Known rows, with every step that occurs:
g/f/l: [  6   5  -7 -17  15  -1 -13   2 -10 -12 -10  10 -26 -11 -19  10  17 -18
 -16   1  -1   2   5  -1   5   5  -2  14  16   9 -10 -11   4   3  -7   1
 -27   0]
g/f/s: [ 18  -7  -5 -16   6  14   5   6   0 -15   1  11 -12  -9 -16  10  18  -3
 -10  -1   1   8  10  -5   3   4 -13  17   7  17   0  10  -8   4   1  -3
 -26  -2]
d/q/l/f/k: [  6   8   3   8  17 -14   3  -5 -17  12 -21   4  -7   7  -6  -1   7   1
 -12 -18   1  24  -4  -3   9  -8  -7   5  -2 -25  -6  16  -5  -1 -15  -2
  13   1]
l/f/d: [  2  -7   9  13   4   7  -2 -10  -2   7   3 -16  -3   1 -17   5   0 -10
  14  -2  -6 -18   7  -1 -25  16   4   1   2 -11 -13   5   2 -16  -3  19
  -6  17]
u/f/s/w/d: [  2 -17   4  13  -7  -6  11  -2  -2 -11   6   1 -14 -16  16 -12   1 -12
   3  -1  -1  -2  23 -16   4 -12   5   4   4 -15   4  12  -1  -5  24 -13
  14 -18]
z/q/d/f/s/w: [ -2   5   4  -7  -2  -6  -5  10   2 -23 -12 -12   2   3   3  -3  10  18
   7 -21   2  11 -17   2  -3 -13  -4 -22  20   8  -6   7  -5  -3  16  11
   3   2]
u/f: [ -3 -19  -3  -6   7  -3  -9 -10  -7  -8   0  -9 -12  -7  -8 -18 -11 -15
  -1   1  -2 -18  15  -7  10  -2   6   2   3 -17   6   6  -2  -7   7  -4
   2 -12]
e/z/q/l: [  4  17   7  -7  28  -4   1  -8 -12  10  12  17   8  -3   1   1  19  10
   5  18  10   7 -11  12  17  -2   2 -22 -10 -12  10 -11  17  -4  -5  19
  16 -11]
f/s/w: [ 12 -13   2   8  -1  -4  26  20  13  -1  20  23 -13 -15  11   4   8  13
  -6  -5  12  17  11   8   0 -15  -6   4   8  12   4  19  11   1  17  -4
  22 -18]
w/s/f/k: [-10   1  15  -7  -5  -6   0   7  -1  11   8   7  29 -11   3   4 -24   7
 -17  -6  10  13 -13  -8   7 -11   6  11 -12   3  12   0  -3   9   6 -13
  -8  10]
k/f: [ -2 -19 -21  -3   6  21  -7  -7  -8  -2  10  -6   0  20 -18   1  -7 -10
 -20  -1   2  -6  -8   6  16   7  -5  20  -1   2  -2  -8   7   0  -2 -14
 -11 -20]
d/w/s/f/k: [ -1  12  -2  -5 -17  -9  -5   8  15  15  14   9  25   1  23  -6 -29  19
  -8   9  12   6  -7 -12   2  -5  11  17 -19  10  12   3  -5  14  -7  -8
  -4  13]
l/f/k: [  5   8   3   3   3  -5  -5  -1   1  20   5  -3   3   2 -14  -4  -2   5
   2  -7  -2  -1  -3   4  -9   0   9   8  -7 -15  -5   6  -1  -8   0   7
   7   6]
f/s/w/d: [  7  -4   2  18 -12   0  29  11  10  -1  17  19  -7 -13  18  11  11   2
   1  -4   1  16  15   2   2 -12   1   0   5  10  -1   9   9   8  23 -17
  23 -19]
d/q/l: [  2  -1  -4   2  21  -7   8  -2 -16   0 -17  10 -12   5  -2   4   7  -5
 -15 -17   5  22   1   5  20  -7 -10  -2   5 -10  -3  14   3   8 -14  -8
  14 -10]
q/l/f: [ 12  -3  12   4  13 -14 -13 -23  -8   7  23   2 -12   1   0  15   8   3
   3  -3  11  10   1  -4   5   5   9   5   2 -24  -7   6  10  -1  -8  -1
   8  -7]
g/f/k: [  8   4 -15 -17   7   9 -20   9   5  14  -6   4  -2   2 -23   0   8  -6
 -10  -1 -18   3   0   5  10   8  -6  21  -4  11   4  -6 -14   3   3   1
 -12   8]
g/f/d: [  4 -10 -10  -6   9  19 -18  -1   1  -2  -9 -10  -8   2 -26   8  11 -22
   2   6 -22 -14  10  -1  -6  24 -11  13   4  15  -5  -6 -11  -3  -1  12
 -25  18]
z/q/d/w/s/f: [-14  14  19 -12 -16  -6 -16   0  -3 -15  -4 -18  29   5  16  -9 -17  22
   2 -18  13   7 -23 -21   4 -12  15 -21  11  17   3   2  -7  -3  -4   1
 -12  16]
z/q/l: [  9  20   0  -7  22  -1 -18 -20 -13   1  15  -1   4   9  -1   9  10  14
   6 -16   9  13 -16  -9  25   3   8  -8  16  -1  -8   3   9   1  -2   7
  17 -10]
z/q: [  4  17  -5  -9  13  10  -6  -8 -10  -2   4  -8  10   6  -9  -2   1  14
   5 -15   7   0 -12   1  15   2   8 -14  17  11  -8   3   5  -2   5  13
  12  -5]
l/f/s/w: [ 15 -14  15  15  -4  -8  20   1   1  -2  17   3 -15 -12   7   1   7  14
  -2  -5  18  11  10  -3 -19  -8   3   2   6  -8  -6  24   5  -8  11   7
   8  -5]
u/f/d/w/s: [ -7  -7   1   6   0  -1  -8  -3   5   2   1 -11   4   1   3 -13 -19 -21
  14  13 -13 -27  11 -25 -13   8   0  17 -12 -10   9   7  -5 -13  -2   3
 -12  14]
q/z: [ -3  -7  -4 -10  -1  14  13  10  -7  16  19  18  -8 -24  -1  -2  -3   9
 -12  -8 -15 -18   0  18   5  -4  -3   0  -6   0  10   1   7 -13  -9 -15
  13 -24]
l/f/s: [ 14  -4  14   4   2   3  20  -5  -3  -7  11   5  -7 -11  -7   6   7   9
   2  -7  17   3   6  -6 -15  -4   0   5   3  -8  -8  21   5  -7  -1   4
  -7  -4]
s/w/d/q: [ -6 -10  -6  29 -11  -4  16   6  -5   8 -11  -5 -11   1  18  -4  -2  -8
  -5  -7 -11  12  16  13   7  -6   6 -12   8   2  -6   2   0   9  22 -12
  36 -12]
u/f/s: [  5 -14   1  -6   6   0   8  -3  -3 -17   4   6 -12 -15  -3 -13  -1 -10
  -1  -3   6  -8  15 -15   6 -11  -4   8   2 -14   7  16   1  -8   7  -8
  -4 -17]
q/d/f: [-15 -14  -1 -12  -8  -6 -11  13  10 -22 -16  -9  -6   0 -14   3  -1  -8
   4  -9 -11  -5  -5  22  -7  -9  -6 -15   5   1  -1  -5  -3   5   5  -6
 -14   2]
d/w/s/f: [ -1   3   1  -4 -18  -5  -1   2   9   2  17   3  19  -1  25  -4 -29  17
  -9  11  20   2  -1 -14  -1  -2  12  11 -13  12   9   5  -2  15  -9  -7
 -10  10]
u/f/g: [ -2  -9   5  -8   2  -6  -2 -12  -6   4 -13 -12 -17  -2  -5 -19  -2 -15
   4  13  -5 -19  11 -10   2   9  -5  -1   3 -15  13 -14  -7 -13  -5  -3
   2  -9]
u/f/d/w: [ -4  -8 -12   4   0   0 -17  -7   7   1  -2 -14  -6   3   0 -20 -12 -19
  16  11 -15 -31  16 -16  -7  10   4  10  -5 -12   3   2  -7 -13  -2   8
  -2   9]
d/w: [  7   6 -21  -3  -8   0  -4   5  17   9  16   8   0   9  13  -6 -12  13
   5  12   7  -7   7   6   3   4   8   8  -7  13   2   3   4  10 -10   0
  10  -4]
w/d/q: [-10  10  -9  16  -6  14  19  -5 -16  -3 -26  -3   4   4  -1   5   0 -21
  -1 -11 -14   5  13   4  13   0   3 -12   3   0 -12  -4  -4  12   3 -21
  14  -9]
l/f: [  6  -8   8   6   2   0   1 -12  -6   2   9 -10  -8  -1 -11   0  -4   4
   2  -3  10  -7   6   3 -11   6  10  -2   3 -13  -9   9   4  -7  -1   8
   0   0]

Rows:
[-13   9  14 -13   0   0 -13   2  -6 -13  -8 -14  13   5  -8  -4   0   8
   8 -26   0   3 -19   0   8 -11   8 -28  19  14  -3   1   2 -11   2   3
   2   2] => z/q/d
[-11  19  16 -10  -8  -5  -7   9   0  -8  -2 -10  26  10  10  -3 -11  15
   8 -15   4   6 -23 -14  -3 -10   8 -17   6  20   5   6   0  -7  -5  -1
  -8  11] => z/q/d/w/s
[ -1 -10 -13  -6   1  17   1 -11  -7  11  -2  -7  -4  24 -17   1   2  -9
 -14  12   0  -6 -13   3   7  18 -16  18   0   5   4 -27   1  -5 -13 -13
 -11 -17] => k/f/g
[  5  17  16   3  27  -2  -2 -16 -13  12   8   5   9  -1  -5   2  21   4
  17  19   4  -1 -11   5  -1   7   1 -20 -11 -22   4 -10  12 -14  -9  33
   8   5] => e/z/q/l/f/d
[  9  -2 -17  -5   0  16 -20   0  10   3  -5  -8  -7  10 -11   2   6 -12
   7  13 -20 -16  10  -6 -10  26  -7  20  -1  19  -3  -5 -15   0  -9  15
 -24  22] => g/f/d/w
[ 12   9   9   3  15 -18 -19 -15  -1  22  20   8  -4   4  -3  11  10   6
   3  -6   2  15  -6  -4   8   1   8  12  -7 -26  -3   4   6  -2  -7  -2
  14  -2] => q/l/f/k
[ -4   8  -2   9  -2   7   4  12  18  15  11   4  17   6   3  10 -13  -8
  13  13 -13 -15   0  -7 -20  13  -5  17 -15  16   5   2   4  -2 -10   4
  -9  22] => f/d/w/s
[  2  10  -2   0  -7  -3   9  12  14  11  21  13  16   6  17   4 -23   9
  -2  14   9   1  -1  -7  -7   0   4  16 -18  16  11  10   6  10 -10 -11
  -5   4] => d/w/s
[ -5  -7 -17   7  -2  23  -4  -1   4   8  11  -7  17  26  -9   7 -14 -17
  -6  12 -10 -14 -12 -11  -8  17 -11  34 -17  10   2  -7   1  -5 -11  -8
 -25   7] => k/f/d/w/s
[-14   7  18 -11  11  -2   5  10  -7  -1  -5   6  15  -5  -6  -9  11   5
   8  10   4  -1 -14  19   5 -12   1 -38  -7   0  16 -12  11 -12  -1  17
   3  -3] => e/z/q/d
[ -2  -7 -10   0 -17   2 -23 -12  10  -1   1 -12   9  -1  12 -10 -17   8
   3   3   7 -15   7  -5   3   9  13  -1   2   6  -6  -9  -9   6  -5  14
  -2  17] => s/f/d/w
[  3  15   6  21  -2   4  20 -17 -20  -7 -16   4  -1   0   8  16  14 -13
   2 -14  -4  21  11 -15   8  -3   1  -4   2 -17 -16   7  -3  10  -3 -22
   8  -9] => w/d/q/l/f/s
[ -7  -1  -1  -8  15 -16  -8  -7 -14 -15  -5   4 -26 -16  -6 -12  -2 -25
  -7  -2   4 -13  11 -10   9 -11   8   5  12 -21  -4  -4  12 -10  -1  -5
  -5 -15] => u/f/l
[  0   6 -17   6  -2   8  -7   6  20  15   8   0   4  10  -1   1  -6  -6
  17  11 -13 -22   7   3 -11  16  -1   9  -8  14  -3  -3   3  -2  -9  11
   3  15] => f/d/w
[-20  -4  29  -9 -31 -18  -4  14  13  -2  -7  -6  16   0  21  -5 -19   8
   0   4   7   4 -11 -11 -12 -11   5 -12  -6  17  19 -12  -7  -1 -17 -17
 -20  17] => q/d/w/s/f/g
[ -7 -18   5  -4 -11 -12   4  23  16 -24 -10   1 -13  -8   1   2   7   2
   1 -10  -3   9  -1  16 -12 -19 -11 -11   7   4   3   7  -1   3  16  -6
  -6  -2] => q/d/f/s/w
[ -8 -16  -1  -2  -9   6 -19 -13   1  -5  -1 -16   7  -9  -3  -4 -12  -2
  -1  -6   6 -13   5   1   7   7  10  -7  10   2  -9  -9  -5   3   2  12
  -3  13] => s/f/d
[ -1  -5   8  17   7   7  10  -8 -13   2 -22 -18  -5   4 -18  -1   0 -11
   5  -9  -7 -10   6  -2 -24  10  -6  -3   3 -14 -16  13  -5 -15 -10  19
  -7  20] => l/f/d/q
[-10  15  12 -13  11  -4   6   5  -3  -1 -21   1   8   0  -7  -8  20   7
  12  23  -1  -4 -18  20  -6  -1 -12 -35  -8  -6  14 -27   2  -9  -5  23
  -2   3] => e/z/q/d/f/g
[ -5  -3  -6 -12 -10  -5 -22  -4   4  10   0  -1  12  -8  -1 -13 -14  13
 -14 -12   9   4  -4   6  22  -8  15   0   1  -2   0  -9  -9  10   6   1
  11   2] => s/f/k
[  5  13 -21   7  -9  18  14  -8   3 -17  -4   5   1  -2  -1  20  11 -11
  12   4 -14  -1  12   6   1   6  -3   3  -2  -3 -15  -8  -4  23  18 -15
   0 -11] => w/d/f/s
[ 11   0  10   8  17  -8  19  -8 -21  -6 -16  10 -14  -1   0   5  14   3
 -12 -19  13  28   2 -10   4 -10 -12   2   5 -20  -9  26  -2   1 -15  -4
   4  -6] => d/q/l/f/s
[  4  -3   3  19 -12   5  42  18  -3   3   1  24 -10 -23  23   2  12   7
 -11 -13  -7  16  12   3   0 -18 -10  -2   2   5   2  17   1  -2  13 -22
  25 -23] => f/s/w/d/q/z
[  9   6 -21 -10   6   3   5  -5   7   1 -18  -5 -16   9 -12   6  11   1
   6  19  -6 -11  -2  20  -7  19 -20   3   0  -3  -3 -22  -9  12  -2   9
  -2  -2] => d/f/g
[-10  15  12  -9   5  -4   2  11  -1   2  -3   8  16  -1   6 -15   5  12
  10  17   5  -3 -12  14   0 -11   5 -33 -12   3  16 -11   9 -10  -8  18
   4   1] => e/z/q/d/w
[  3 -18 -14  14  -8  18  13  -2  -3  -5  15   5  -2  11   4   7   6  -7
 -16  -2   1  10  -1  -4  10  -2  -7  22   0   4  -3  -2   6   1  15 -25
   1 -26] => k/f/s/w/d
[-14  -6   7  -8 -20 -11 -10  19  18  -5   1  -1   4   5  10  -8 -12   3
   7  -4  -1  -4  -2   7  -5 -13   8 -13  -2  14   8  -1   3  -1 -10 -13
  -5   3] => q/d/w
[ 12  -5  16  23 -11  -3  22  -5  -1  -2  14   0  -9 -11  12   7   8   7
   5  -5   9   9  14  -8 -16  -5   8  -1   5  -9 -11  15   3  -5  14  -2
  11  -6] => l/f/s/w/d
[ -9 -17 -21   8  10  28   1  -4 -13  -1 -20 -13   1  26 -26   0  -2 -26
 -15  -7 -14  -9 -10   1   3  13 -21  19  -1   0  -7  -4  -3 -10  -9  -3
 -16   0] => k/f/d/q
[-19  -3  21  -6 -20 -13   0  25  15  -4   5   3  16   1  12   1 -19   1
   4  -2  -1   2  -9  -4 -14 -15   5  -5 -10  18  15   3   3  -1 -10 -21
 -17  10] => q/d/w/s
[ -8  -5  25  -6  -9  -4  11  -4  -7   4   0  -2  17 -11   8   8 -16   4
 -14   7  17   7  -9 -12  -3   1  -1   1  -4   8  14 -13  -4   7  -5 -12
 -14   9] => w/s/f/g
[  5   0  -6  -4   0  15 -12   6   8   3  -2  -5   5   7  -9   8   1 -15
   4  16 -20 -11   6 -15 -17  25 -10  26  -9  21   3  -1 -14   1  -9   7
 -34  29] => g/f/d/w/s
[  0  -9 -19  24 -12  -3   2  -1   7   3   4  -7 -13   1  17   4   0  -5
   4   7 -13   1  16  19   1   5   8  -5   5  -3  -9  -9   0  17  33  -4
  30 -11] => s/w/d/f
[  0  -8   6  36  -8 -15   8  -9 -11   9  -6  -8 -15   2  24   1   4  -4
  -3  -8  -5  20  14  -1   4  -3  10 -10   7 -15 -11   6   0   5  15  -9
  35  -7] => s/w/d/q/l/f
[-10   9   7 -13  13  -2   2   7  -5  -9 -13   2  10  -3  -8  -8  14   6
   9  15   0  -4 -16  23   0  -8  -6 -34  -8  -7  10 -14   5  -6   2  23
  -2   1] => e/z/q/d/f
[  6  12 -34 -10  10   2 -10   8  16   8  -9   5  -1   6 -18   2   2   2
   0   2 -15  -3  -6  25   3   3 -10  15 -10  -8  -4  -6  -8  16  12   7
   7   0] => d/f/k
[-10  20   4 -13  13  -3  -3  14   0   4 -16   7  17  -1 -11 -10  14   7
  10  13  -7   0 -20  24   1 -12  -5 -28 -15  -9  13 -16   1  -7   3  22
   3   4] => e/z/q/d/f/k
[  1   9   6  -4 -20  -8   4   1   9  10   8   2  16   2  27  -2 -23  17
  -6  19  18   2  -5 -15  -6   5   5   9 -12  14  13  -7  -6  12 -16  -7
  -9  12] => d/w/s/f/g
[ -8  17   6 -11  -8  -3 -16   3   2  -8  -5 -13  16  12   6 -11  -5  17
  11 -17   2   1 -17  -7   5  -9  11 -23  13  18  -1   1  -2  -7  -5   6
   2   6] => z/q/d/w
[ 15  -9  -3   5  -6  10   7   6   2  -9   2   6 -15 -10   4  10  19  -6
  -7   2  -7  13  18  -6   1   5  -6  12   8  16  -2   5  -9   6  16  -8
  -7  -4] => g/f/s/w/d
[ -1  -8   6 -12 -14  -3  -8 -17  -4   3  -9 -12  -2  -6   6  -8  -6  12
  -9   4  19  -2   0   1  11   7   4 -12  12   3   2 -26 -10   7  -9   2
   3   0] => s/f/g
[ 12   5   6  13   8 -11 -20 -21   3  13  20  -2  -7   8   6  12   7   1
  16   5   1  -1   2 -13  -8  15   7  11  -4 -19  -9   4   6  -5 -16   9
   3  10] => q/l/f/d/w
[  3  13 -27 -11  17  -7  -2   1   1 -17 -11  11 -25  -6 -14  13  11  -9
  -7   5   2  -6  -1  20  -1   0  -8   8   8  -9 -18 -12  11  16   3   7
  -9  -7] => d/f/l
[ 16  -9 -22   2   5  -1  16  11  15 -14   3  11 -19  -6   2   6  11  12
  -3   6   5   8   7  18  -7  -4 -16   9   4  -1  -5  11  -2  16  22   7
   7 -11] => d/f/s/w
